What can hang from each mark
K_595: K_290
K_290: K_5 K_55 K_109 K_265 K_294 K_402 K_595 K_820
K_820: K_206
K_213: K_595
K_811: K_290
K_206: K_595
K_211: K_290
K_5: K_290

Each row was made from one small tree. Brackets hold a mark, then the marks that hang from it, in the order of their numbers. Every link used is in the known rows. Write each row's tree.
Known rows
{K_290 K_820}: [ 1.54 -0.43  5.09  0.13 -4.01 -0.54  0.58  2.13  3.23  0.67  0.55 -2.10
  2.04 -0.91  0.15  2.51  3.32 -2.37 -0.30  0.02 -1.56  0.71 -1.36 -3.07]
{K_595 {K_290 K_55 K_265 K_294 K_402 K_820}}: [-1.28  0.19  0.22  0.06 -0.61 -0.71 -1.98 -1.56  3.44 -2.47  1.18 -3.33
  0.15 -3.05  5.88 -0.66  3.47 -2.20 -0.03  1.20  0.61 -2.02  3.55 -2.70]
{K_5 {K_290 K_109 K_294 K_820}}: [ 3.30 -0.74  4.80  2.27 -3.30 -0.49  0.23  2.05  2.51  0.13  0.49 -2.41
 -0.11 -0.26  0.67  1.23  0.14 -2.93 -0.97 -0.02 -0.73 -0.74 -0.13 -2.44]
{K_211 {K_290 K_55 K_265 K_294 {K_820 K_206}}}: [-0.54 -0.13  0.47  0.19 -3.56 -1.87 -1.57  0.77  2.02  1.02  0.99 -1.26
  1.85 -0.65  3.51  2.87  4.79 -3.65  1.10 -0.01 -2.05 -1.65  0.24 -3.75]
{K_290 K_5 K_55 K_109 K_265 K_402 K_595 K_820}: [-0.42  0.26  3.13  0.75 -3.95  0.58  0.21 -0.17  2.41 -5.31  0.11 -4.04
 -0.64 -1.04  3.17  0.15  0.62 -1.40  2.15  1.58 -0.16 -1.99  1.75  0.10]
{K_206 {K_595 {K_290 K_265}}}: [ 1.95 -1.54  3.59  0.18 -3.50 -1.92  0.20 -1.04  1.80  0.34 -0.28 -1.73
  0.76 -2.22  3.45  1.07  4.03 -1.97 -3.22 -1.01 -0.53  0.30  0.33 -3.81]
{K_820 {K_206 K_595}}: [ 2.72 -2.19  4.76 -0.41 -5.60 -2.68  1.08  2.07  1.86  2.59  0.52 -0.69
  2.98 -0.96 -0.39  2.36  4.98 -2.85 -3.46 -1.88 -2.82  1.24 -4.43 -4.48]
{K_211 {K_290 K_265 K_595}}: [ 2.28 -0.40  3.45  1.51 -3.77 -1.98  1.13  0.34  1.51 -0.08 -1.74 -1.34
 -0.02  0.73  1.72  4.09  3.25 -3.33 -0.77 -1.22 -1.52  1.05 -1.65 -2.54]
{K_206 {K_595 K_290}}: [ 3.02 -1.64  4.56  0.59 -4.00 -1.46  1.21 -0.02  2.26  1.35 -0.04 -1.58
  1.45 -1.59  1.44  1.15  4.39 -2.61 -4.60 -1.80 -0.98  1.22 -1.71 -3.37]
{K_811 {K_290 K_55 K_265}}: [-1.36  0.67  0.84 -0.94 -2.48 -2.47 -1.62 -2.03  3.28  0.93 -0.59 -2.85
  0.30 -3.27  4.41  4.07  4.54 -5.18 -1.53 -0.39  0.42  0.04  0.38 -4.52]
{K_820 {K_206 {K_595 {K_290 K_5 K_109 K_265}}}}: [ 2.06 -1.52  4.08  0.39 -6.09 -0.81  0.44  0.14  1.22 -2.34  0.81 -1.89
  0.01 -1.55  1.55 -2.38  1.45 -0.79 -3.13 -0.22  0.24 -0.73  0.19 -1.82]
{K_5 K_290}: [ 2.66 -1.31  5.56  1.18 -3.43 -2.53  0.02  0.55  2.15  2.70 -0.82 -1.26
  1.48 -0.57  0.61  2.97  2.36 -3.64 -2.00 -0.51 -0.69  1.04 -1.68 -3.85]
{K_595 K_290}: [ 2.46 -0.59  4.00  0.49 -2.74 -1.16  0.60 -0.08  3.37  0.28 -0.09 -2.09
  1.02 -1.55  1.29  0.77  3.38 -2.71 -3.82 -1.07  0.09  1.81 -0.57 -3.23]
{K_211 {K_290 K_5 K_402 {K_820 K_206}}}: [-0.29 -0.58  4.34  0.60 -7.30  0.01 -0.71  1.88  1.40 -1.22  0.58 -1.16
  1.11  0.96 -0.91 -1.28  2.08 -1.52  0.89  1.79 -0.85 -1.38 -2.45 -0.33]
{K_595 {K_290 K_5 K_55 {K_820 K_206}}}: [ 0.30 -0.11  4.18 -0.76 -4.70  0.45 -0.76  1.31  2.95  0.34  3.07 -2.06
  3.00 -1.79  1.16 -0.98  4.37 -2.34 -0.01  0.77 -0.01 -0.40  0.07 -1.70]
{K_213 {K_595 K_290}}: [ 3.68 -0.24  3.47  1.05 -3.06 -0.66  2.46 -0.37  2.13 -0.07  0.02 -0.32
  1.10 -1.55  1.70  1.83  2.79 -2.65 -4.52 -2.15 -0.63  0.69 -1.26 -3.38]
{K_290 K_294}: [ 2.17 -0.57  2.32  1.00 -1.02 -1.49  1.07  1.32  3.56  0.39  0.23 -2.20
  0.40 -1.37  1.09  2.03  2.60 -3.03 -3.45 -1.65 -0.96  0.54 -1.50 -3.87]
{K_290 K_5 K_402}: [-0.07 -0.66  3.58  0.60 -3.42 -0.72  0.29  0.11  2.69 -2.27 -0.52 -2.61
 -0.20 -1.03  0.65 -0.81  0.89 -1.50 -1.80  0.69  0.31 -0.58 -1.06 -1.36]
{K_206 {K_595 {K_290 K_55}}}: [ 1.62 -1.44  3.02  0.28 -3.27 -1.93  0.76 -1.24  2.51  1.95 -0.02 -1.88
  2.30 -2.14  3.43  2.52  5.62 -3.75 -4.26 -2.11 -1.32  0.70 -0.76 -3.90]
{K_213 {K_595 {K_290 K_55 K_109 K_402 {K_820 K_206}}}}: [ 1.56 -0.12  2.40  0.25 -5.75 -0.19  0.82 -0.40  2.17 -2.77  0.67 -1.18
  1.99 -1.54  2.47 -0.17  2.71 -2.50 -2.38 -0.39 -1.01 -0.76 -0.22 -2.25]
{K_595 {K_290 K_109 K_294}}: [ 3.21 -0.26  2.19  1.87 -1.65 -0.39  1.30  0.15  3.74 -2.17 -0.08 -2.93
 -1.12 -1.34  1.59 -0.58  0.95 -2.71 -5.35 -1.60  0.54  0.70  0.52 -2.64]
{K_211 {K_290 K_265 K_294 K_595 K_820}}: [ 2.45  0.25  2.74  1.93 -2.77 -0.23  0.77  2.04  1.87 -0.50  0.46 -1.79
 -0.41  0.45  1.79  2.92  3.05 -2.80  1.14 -0.42 -1.66 -0.85 -0.82 -1.74]
{K_820 K_206}: [ 2.06 -1.11  4.30 -0.53 -4.38 -2.32  0.45  1.96  2.87  1.46  0.39 -1.09
  2.55 -0.93 -0.54  2.05  4.05 -2.96 -2.72 -1.15 -1.67  1.93 -3.23 -4.36]

Write each row's tree
[ 2.28 -0.52  5.37 -0.63 -5.04 -0.37 -0.31  2.34  3.04  0.97  2.22 -1.56
  2.89 -1.24 -0.24 -0.42  4.68 -2.21 -1.30  0.20 -0.65  1.31 -1.49 -2.89] | {K_595 {K_290 {K_820 K_206}}}
[ 0.62 -0.44  3.68  0.61 -2.84 -0.73  0.56  0.16  2.13 -3.61 -0.22 -2.78
 -1.05 -1.07  1.80 -0.34  1.07 -1.15  0.07  0.88  0.28 -0.65 -0.46 -0.76] | {K_290 K_5 K_265 K_402 K_595}
[-1.10  0.09 -0.70  1.29 -0.87 -0.30 -0.90 -2.81  3.08 -5.76 -0.12 -4.02
 -2.44 -2.66  5.66 -2.90 -0.22 -1.57 -2.52  0.73  2.24 -2.61  4.44 -1.16] | {K_595 {K_290 K_5 K_55 K_109 K_265 K_294 K_402}}
[-0.87 -0.29  3.49 -0.81 -4.86  0.27 -1.43  0.31  2.93 -1.51  2.40 -2.51
  2.21 -1.79  1.78 -2.61  3.68 -1.76  0.14  1.83  0.53 -1.13  0.30 -0.96] | {K_595 {K_290 K_5 K_55 K_402 {K_820 K_206}}}
[-0.10  1.39  3.39  0.66 -5.16  1.49  0.09  0.28  3.25 -3.57  0.70 -4.43
 -1.25 -1.35  1.10  0.24  1.47 -3.73  0.18  1.02  0.83 -1.29 -1.19  0.91] | {K_811 {K_290 K_5 K_55 K_109 K_402 K_595 K_820}}
[ 0.96 -1.34  4.44 -0.09 -7.20 -0.09  0.83  2.01  1.85 -0.35  1.59 -2.21
  2.63 -0.76  0.53  0.88  2.99 -2.18 -0.55 -0.29 -2.22 -1.35 -1.75 -1.88] | {K_290 K_5 K_55 K_109 {K_820 {K_206 K_595}}}
[ 0.15 -1.14  0.89  1.07 -1.74 -0.40  0.08 -1.53  2.47 -1.58  1.20 -2.81
 -0.30 -2.52  4.04 -1.90  2.98 -2.44 -3.81 -0.63  0.43 -2.34  0.38 -1.35] | {K_206 {K_595 {K_290 K_5 K_55 K_294 K_402}}}
[ 0.30 -0.05  4.37  0.69 -4.83  0.71  0.21  1.07  2.42 -3.79  0.27 -3.17
 -0.48 -0.94  1.42 -0.20 -0.62 -0.42  1.13  1.54  0.17 -1.65  1.99 -1.21] | {K_290 K_5 K_109 K_265 K_820}
[ 2.53 -0.01  2.57  2.11 -1.96  0.92  1.38  0.44  3.43 -3.48  0.82 -3.15
 -1.82 -1.34  1.08 -2.65 -0.56 -1.65 -4.36 -0.72  1.58 -0.70  1.06 -0.89] | {K_595 {K_290 K_5 K_109 K_294}}
[ 2.02 -0.40  2.56  1.89 -2.26  0.28  1.74  1.34  3.38 -3.00  0.19 -2.99
 -1.48 -0.82  0.39 -0.45 -1.00 -1.88 -3.36 -0.91  0.27 -0.87 -0.18 -1.54] | {K_290 K_5 K_109 K_294}
[ 0.75  0.13  2.03  2.13 -4.23 -0.74  1.29 -1.00  1.46 -2.87 -1.77 -2.54
 -1.11  0.71  3.01  2.97  1.00 -3.17 -0.30 -0.85 -0.69 -0.74  0.64 -0.73] | {K_211 {K_290 K_5 K_55 K_109 K_265 K_595}}
[-0.01 -0.65  2.42 -0.01 -2.33 -1.88 -1.14 -2.10  2.82 -2.55 -0.95 -2.54
 -0.43 -2.36  3.83 -0.97  2.49 -1.55 -2.34  0.73  1.12  0.18  1.71 -2.83] | {K_595 {K_290 K_265 K_402}}
[ 2.26 -1.24  2.98  2.54 -2.34 -1.96 -0.03 -0.12  2.42 -1.61 -1.33 -2.55
 -1.54 -0.47  1.64 -0.04 -0.63 -3.10 -3.31 -0.22  0.13 -0.68 -0.31 -2.47] | {K_5 {K_290 K_109 K_294 K_402}}
[ 0.50  0.23  1.02  1.10 -1.59 -0.43  0.14  0.15  3.18 -4.45  0.21 -3.96
 -0.93 -1.40  4.13  1.38  1.67 -2.51  0.56  0.17 -0.91 -1.53  1.51 -1.73] | {K_290 K_55 K_109 K_265 K_294 K_402 K_595 K_820}
[ 1.44  0.47  1.86  0.79 -3.77  0.09  1.04 -1.65  2.03 -2.64  0.02 -1.65
  0.90 -2.17  5.00  2.21  1.99 -2.26 -1.11 -0.60 -0.64 -1.32  3.16 -3.00] | {K_213 {K_595 {K_290 K_55 K_109 K_265 K_820}}}
[ 2.60 -2.41  6.51  0.98 -8.02 -1.84 -0.49  1.86  0.80  0.45  0.07 -1.39
  1.78  0.18 -0.23 -0.11  1.96 -2.21 -0.96  0.65 -2.02 -0.69 -2.82 -2.28] | {K_5 {K_290 K_109 K_402 {K_820 {K_206 K_595}}}}
[ 1.15  0.20  2.98  1.81 -2.70  1.32  0.79  1.68  2.57 -6.20  1.04 -3.98
 -2.55 -0.80  1.70 -2.05 -1.10 -0.38  1.05  1.48  0.36 -2.64  1.07  0.62] | {K_290 K_5 K_109 K_265 K_294 K_402 K_595 K_820}
[ 0.69 -0.98  2.84  1.19 -3.05 -3.03 -0.86 -1.98  2.00  0.19 -1.93 -2.36
  0.52 -1.39  4.44  3.66  1.42 -3.93 -0.98 -0.28 -0.42 -0.15  2.16 -4.25] | {K_5 {K_290 K_55 K_109 K_265}}
[ 0.66 -0.99  4.26  0.04 -5.38 -2.35 -1.84  0.46  1.68  0.79  0.35 -1.85
  2.39 -1.08  2.98  2.54  2.65 -3.29  1.58  0.97 -1.31 -0.59  1.30 -3.96] | {K_5 {K_290 K_55 K_109 K_265 {K_820 K_206}}}
[ 4.50  0.06  1.56  2.54 -1.96  0.10  3.05 -0.05  2.56 -2.53  0.02 -1.29
 -1.11 -1.42  1.93  0.33  0.34 -2.60 -6.08 -2.74 -0.17 -0.24 -0.09 -2.87] | {K_213 {K_595 {K_290 K_109 K_294}}}
[ 3.72 -1.98  4.66  0.55 -6.27 -1.54  1.38  0.90  2.12 -0.04  0.19 -1.56
  1.51 -0.99  0.13 -0.29  3.37 -2.44 -5.39 -1.90 -1.27  1.53 -2.42 -3.18] | {K_820 {K_206 {K_595 {K_290 K_109}}}}
[ 1.15  1.41  3.38  0.96 -2.96  1.97  0.07  2.29  3.25 -2.48  2.57 -3.79
 -2.07 -1.60 -0.17 -1.50  1.75 -3.12 -0.09  1.12  1.14 -1.99 -2.73  0.92] | {K_811 {K_290 K_5 K_294 K_402 K_595 K_820}}
[ 1.21  0.35  1.85  0.31 -0.61 -0.68  0.31  1.34  3.23 -0.39  1.65 -2.99
  1.02 -1.84  3.76  3.60  4.34 -3.23  1.40 -0.49 -1.73 -0.87  0.52 -3.08] | {K_290 K_55 K_265 K_294 K_595 K_820}
